Each row comes from the steps of one walk. Every step used is in the known rows, and no mark comes twice. Write the walk behind each row, first mark first.
In the rows, 128 means zero.
Known rows
gera-pimak: [134 161 113 111 153 126 150 164 129  84 169 154 132 143 121 128 133 160
 130  89 198 181 161 175 105 122 106 123  76 118 116 101]
rezep-rugel-leguda-gedim-nefo-pimak-gera: [169 158  93 103  90 141  97 109 120  89 172 166 146 174 137  93 147 160
 126 110 190 173 141 178 153 107 136 105 105 139 112 164]
gera-pimak-nefo-rugel-leguda-gedim-rezep: [126 121  93 120 140 108 103  90 133 146 160 126 156 168 138 101 124 159
 150 110 131 211 129 160 125 134 135  83  96 136 116  92]
ropo-pimak-rezep-rugel-leguda-gedim-nefo: [131 155  83 123  92  90 111 133 108  77 135 195 157 158 131  83 108 159
  99  78 184 197 133 168 167 117 160  81 117 107 130 132]
rezep-pimak-gera: [143 159  75 118 137 134 162 136 146 109 138 177 136 119 118 117 136 169
 149  88 208 189 148 166 132 160 110 141  96 128 114 138]
ropo-pimak: [141 156  90 102 160 127 146 162 116  94 150 179 153 107 107 118 138 171
 111  97 200 193 138 194 111 149 111 121  70 135  81 109]
nefo-rugel-leguda-gedim-rezep-pimak: [127 110  92 142 141 101 114  80 124 182 170 160 144 133 145 100 154 169
 153  93 145 203 121 128 165 135 141 102 141 165 114 157]
rezep-rugel-nefo-gedim: [102 145 114 113 131 137 135 104 104 111 173 162 111 146 121 128 155 169
 117 106 182 168 145 111 121 143 129  92 124 132 112 126]
gera-pimak-nefo: [121 159  96  99 158 128 139 146 130  84 149 139 137 146 111 135 114 154
 136 104 193 186 156 190  95 157 116 118  70 102 113  71]
ropo-pimak-nefo: [127 158  70  93 162 129 131 142 120  87 129 168 152 106  98 128 120 169
 121 119 201 198 130 205  99 182 120 114  64 119  84  86]
nefo-pimak: [145 158 110 110 163 139 124 142 115  99 183 156 134 128 109 141 166 158
 142 118 205 183 142 183 119 141 101 128  72 158  86 140]
mogin-rugel-rezep: [113 132 103  89 165 122 118 153 128 100 159 160 136 124 124 142 192 155
 144 102 177 195 153 158 114 142 100 108  97 133  90  89]
ropo-pimak-nefo-gedim-rezep-rugel: [116 147  89 110 153 126 108  96 116 107 141 157 176 137 110 129 141 158
 100 107 166 213 134 149 113 165 122  79  97 139  95  94]
nefo-gedim: [125 145 109 110 162 132 128 123 133 126 158 151 129 134 126 116 154 162
 145  99 184 199 131 133 131 157 105 121  99 150  85 109]
rugel-rezep-pimak-nefo-gedim-leguda: [100 126  94 105 137 119 110  84 152 131 179 110 111 106 119 116 143 172
 176  89 173 200 148 110 159 215 140 103 117 151 107 108]
rugel-leguda-gedim: [136 121  87 119 121 117 118 140 123 130 153 162 130 141 139  93 139 171
 141 106 175 208 122 162 145 116 124 130 103 120 107 114]
nefo-rugel-rezep-pimak: [121 132  94 111 163 115 141 104 142 138 177 152 118  99 132 152 173 159
 178  82 173 177 158 133 135 167 135 107  99 169  97 138]
rezep-rugel-nefo-gedim-leguda: [116 136 120 105 124 158 133 101 120 115 202 139  96 135 127  95 161 176
 121  96 170 166 148  97 150 151 136  80 121 137 106 142]
rugel-nefo-gedim-rezep-pimak: [ 81 122 107 135 141 104 140  82 113 151 170 157 136 136 111 120 160 155
 137  96 185 184 121 105 142 171 130 101 153 158 106 142]
nefo-gedim-rezep-rugel-leguda-pimak-ropo: [134 127 109 113 115 127 107  75 101 139 148 185 161 153 115  68 164 181
 128 116 171 203 131 153 143  93 117 106 126 152  96 136]
rezep-pimak-nefo-rugel-leguda: [122 134  76 127 155 119 131  68 121 142 152 159 104  95 133 114 137 184
 165 111 174 185 132 156 128 188 147 114  94 152 106 133]
mogin-rugel-nefo-gedim: [ 93 143 117 105 162 126 122 112 106 125 162 164 118 138 119 113 170 179
 128 124 177 182 127 124 106 172 114  90 139 134  88 107]
gedim-leguda: [152 138 103  96 155 161 142 152 143 117 183 147 121 121 126  97 158 173
 137  85 185 183 142 162 158 139 110 112  79 134  87 133]
rugel-rezep-pimak-nefo: [ 95 131  68 106 146 112 128 116 134 111 147 143 123 113 115 159 145 153
 171  93 200 190 153 159 124 187 129 124  98 125 110  97]
ropo-pimak-rezep-rugel: [131 170  83 123 130 110 141 160 124  68 138 201 150 128 115 131 123 154
  98  84 196 198 156 174 130 128 125  95  80 108 126 114]
mogin-rugel-rezep-pimak: [ 99 131  97 108 161 109 126 134 127 109 164 169 126 110 122 147 183 160
 153  93 186 184 164 146 121 170 118 111 119 133 113 117]
rugel-nefo-gedim: [102 138 110 110 146 122 139 111 121 129 167 151 116 135 116 113 152 167
 135 106 191 182 121 126 119 163 116 110 117 144  88 116]
ropo-pimak-rezep: [131 162  83 122 146  96 141 165 131  78 132 191 155 120 107 121 121 155
 113  86 204 213 131 187 129 148 115 115  77 120 105 106]
rugel-rezep: [124 130  93  94 149 121 132 154 141 102 167 156 134 126 125 146 174 143
 149  88 192 193 149 160 128 132 103 127  81 141  93 100]
pimak-ropo: [145 148  88  99 160 145 134 152 121 109 132 162 138 103 107 119 144 175
 142 110 194 181 139 201 138 131 113 135  79 135  74 111]
leguda-rugel-rezep-pimak: [102 128  65 106 144 117 146 167 118 128 159 156 108 124 130 141 157 145
 173  74 206 184 166 140 139 147 121 117 112 126 109 111]
rezep-rugel-leguda-pimak: [142 137  90 108 111 133 135 108  96 112 167 205 125 155 128  88 163 174
 132 104 196 183 151 169 124  83 115 118  99 112 121 130]
gedim-nefo-rugel: [151 156  96  86 178 150 130 105 133 129 164 165 140 133 131 112 160 154
 147  80 189 156 129 162 150 155 123  90  97 170  66 137]

Which walk is each row?
[112 141  89  96 141 135 103  67 109 134 144 168 175 181 110 117 147 147
 135 105 175 206 134 144 124 140 105  83 130 122 105  92] => leguda-pimak-nefo-gedim-rezep-rugel
[131 156  93 121 132 121 135 154 129  81 141 184 134 145 125 140 143 135
 116  75 191 195 151 160 147 112 117 100  95 102 133 119] => pimak-rezep-rugel
[136 136  96 113 156 147 133 136 121 109 164 174 158 152 131 141 176 136
 106  81 173 187 149 154 142  99  99  97  96 137 110 129] => gedim-rezep-rugel
[162 151  90  84 141 135 117  76 102 141 145 193 146 130 111  50 153 189
 162 106 193 155 122 202 151 123 139 105 104 167  62 151] => gedim-nefo-rugel-leguda-pimak-ropo
[108 129 118 131 130 104 111  83 122 101 167 139 144 164 137 107 138 157
 117 106 156 209 145 136 114 126 126  90  96 132 138  94] => gera-pimak-nefo-gedim-rezep-rugel-leguda
[103 141 102  96 162 135 136 138 103 110 161 178 124 129 115 125 171 170
 118 122 187 165 136 159 106 155 110  96 116 116  92 109] => mogin-rugel-nefo
[124 131  76 101 120 134 140 135 157 139 168 126 105 126 135  80 153 168
 182  74 187 206 159 101 163 173 122 107 112 146 101 129] => nefo-gedim-leguda-rugel-rezep-pimak-gera
[115 143  94 103 133 149 149 131 103  97 171 176 115 137 118 138 159 159
 112 100 190 153 153 147 118 124 129  96 101 113 115 128] => rezep-rugel-nefo
[113 133 100 131 162 114 120  93 123 145 138 148 154 108 106 111 148 176
 148  97 178 200 127 146 157 168 120 122 133 171  85 139] => nefo-gedim-rezep-pimak-ropo
[140 150  98 101 124 126 139 138 136 111 157 179 142 155 105  69 135 159
 145  79 204 205 138 168 169 124 107 104 109 109 113 122] => gedim-leguda-pimak-rezep
[109 156 112 124 109 114 138 117 118  86 172 163 121 129 112  84 128 175
  94  90 172 196 147 113 152 166 154  65 111 125 119 139] => ropo-pimak-rezep-rugel-nefo-gedim-leguda
[ 95 131  69 123 128 118 155 116 123 160 141 157 132 156 117  95 146 151
 149  93 195 197 128 107 136 161 115  98 148 141 103 133] => leguda-rugel-nefo-gedim-rezep-pimak-gera
[117 109  86 145 122  92 117 112 120 155 156 165 145 143 136 100 147 163
 140  93 168 210 121 139 165 119 132 120 137 133 125 143] => rugel-leguda-gedim-rezep-pimak
[130 143  86 125  89  98 106 128 119  99 136 183 137 176 145  92 121 143
 121  69 186 188 132 152 184 100 150  88 132 104 138 130] => pimak-rezep-rugel-leguda-gedim-nefo
[142 152  81  87 123 170 147 163 121 115 193 138 106 144 112  82 154 166
 147 123 205 173 138 168 140 144 114 102  82 140  77 155] => gedim-leguda-rugel-nefo-pimak-gera
[153 163 107 105 162 146 119 143 107  97 166 153 140 101  92 133 152 176
 143 136 199 176 137 212 125 140 113 138  70 165  68 141] => nefo-pimak-ropo
[131 160  71  97 131 149 148 163 109 111 167 155 118 150 108 114 154 152
 149 130 215 175 137 180 107 136 105 114  83 135  81 135] => leguda-rugel-nefo-pimak-gera
[135 137  90  74 148 126  97 110 138 141 170 136 154 152 136 125 154 143
 168  73 162 174 133 141 159 148 138  77 120 159  74 118] => leguda-gedim-nefo-rugel-rezep
[135 171 109 132 136 118 119 142 113  70 171 179 133 147 116 150 149 136
 125 101 197 192 156 172 141 117 118 105  85 136 126 142] => nefo-pimak-rezep-rugel
[121 143 110  87 121 149 128  90 105 142 166 154 123 133  88  49 143 205
 151 124 188 174 127 147 148 154 132 101 130 141  71 133] => rugel-nefo-gedim-leguda-pimak-ropo
[ 92 118  91 107 151 126 135 135 102 161 158 145 131 163 126 102 163 139
 141 100 182 196 116 114 133 137 110  87 137 147  78 111] => leguda-rugel-nefo-gedim-rezep
[140 183 108 111 132 120 116 124 112  61 173 178 144 162 116 140 145 129
 122  87 217 165 148 179 159 127 126  84 105 144 112 155] => gedim-nefo-pimak-rezep-rugel
[125 138  87 106 163 122 132 107 134 135 156 149 128  72 114 145 164 179
 183  94 169 172 156 159 140 168 147 116  98 175  80 141] => nefo-rugel-rezep-pimak-ropo
[135 165  95 104 128 142 149 134 126  94 175 161 131 138 102 126 160 160
 132 139 211 175 134 183 104 142 106 124  79 151  92 141] => rugel-nefo-pimak-gera
[107 160  86 121 118 102 153 148 104  66 143 200 137 129 104 130 123 159
  88  96 196 184 150 161 121 135 144  82  98 104 130 122] => ropo-pimak-rezep-rugel-nefo
[ 97 162 118 123 147 102 117 134  99  85 166 173 128 143 104 139 163 153
 126 135 195 183 130 170 119 157 117  89 114 132 104 131] => mogin-rugel-nefo-pimak-rezep
[ 80 130 107 125 163 110 115  81 100 147 140 157 147 112  99 109 168 185
 134 123 166 178 126 132 137 184 136  86 165 162  84 137] => mogin-rugel-nefo-gedim-rezep-pimak-ropo
[153 147  86  73 160 166 121  82 129 148 170 155 135 130 105  82 144 179
 164 112 167 185 131 171 141 172 123  83  94 134  77 118] => gedim-leguda-pimak-nefo-rugel
[140 131  87 102 118 123 110 128 114 120 153 165 138 152 138  82 134 159
 137  90 188 180 116 162 168 123 132 112 119 129  95 125] => rugel-leguda-gedim-nefo
[104 151  95 124 119 114 147 141 115  84 147 184 117 147 120 137 140 142
 111  90 193 174 146 147 136 125 135  90 113  95 138 122] => pimak-rezep-rugel-nefo
[128 133 107 110 160 124 128 138 115 110 157 181 121 125 135  97 178 177
 126 112 181 196 132 166 117 127 103 123  89 133  97 114] => mogin-rugel-leguda
[125 110  97 116 146 112  95 133 115 144 148 166 159 160 142  92 176 160
 121 113 145 219 116 152 144 111 104  98 127 125 103 112] => mogin-rugel-leguda-gedim-rezep
[127 159  89 112 135 105 139 140 120 107 132 202 153 166 103 106 129 145
 147  89 214 210 129 179 138 122 101 117 113 102 120 109] => leguda-pimak-rezep
[127 148  79 141  92  86 114 149 117  89 133 193 145 137 132  96 115 164
 100  95 171 223 139 162 150 109 148  97 103  96 139 118] => ropo-pimak-rezep-rugel-leguda-gedim
[149 131  99 116  99 127 125  76 131 132 147 193 165 180 134  61 171 163
 124 102 179 220 130 133 135  90  94 109 116 142 119 131] => nefo-gedim-rezep-rugel-leguda-pimak-gera
[121 165 113 130 127 106 144 163 130  59 153 174 136 166 125 137 117 143
 116  69 192 188 176 165 124 105 121  98  88  95 154 104] => gera-pimak-rezep-rugel
[ 85 132  87 112 146  93 112  89 138 125 149 132 118 116 117 147 138 158
 174  99 187 206 144 124 125 208 133 114 118 145 105  90] => rugel-rezep-pimak-nefo-gedim
[146 140  89  99 128 132 132 120 103 124 133 196 140 123 107  67 145 193
 149 122 199 187 130 209 130 108 119 140  94 129  83 124] => rugel-leguda-pimak-ropo
[119 127  72 124 142 111 102  73 121 163 145 149 114 116 137 109 116 183
 172 114 151 198 124 149 141 188 161 113 123 133 111 126] => rezep-pimak-nefo-rugel-leguda-gedim
[121 138  83  79 169 127 119 107 149 125 157 130 133 114 132 156 163 150
 169 104 164 194 139 161 116 176 124  99  72 154  79  85] => pimak-nefo-rugel-rezep
[154 147  97  88 139 129 126  74 109 138 169 196 142 156 129  63 164 169
 158  93 195 162 122 169 145 118 124 100 107 161  74 145] => gedim-nefo-rugel-leguda-pimak
[136 152 103 127 104  85  94 124 113  97 163 164 143 169 125  94 126 141
 143 100 198 199 111 178 175 124 136 105 119 141 110 148] => rugel-leguda-gedim-nefo-pimak-rezep
[106 131  71 119 164 117 133 106 124 130 141 155 151 130 106 143 141 142
 147  96 189 194 134 165 138 175 118 114 114 133 108 111] => gedim-rezep-pimak-nefo
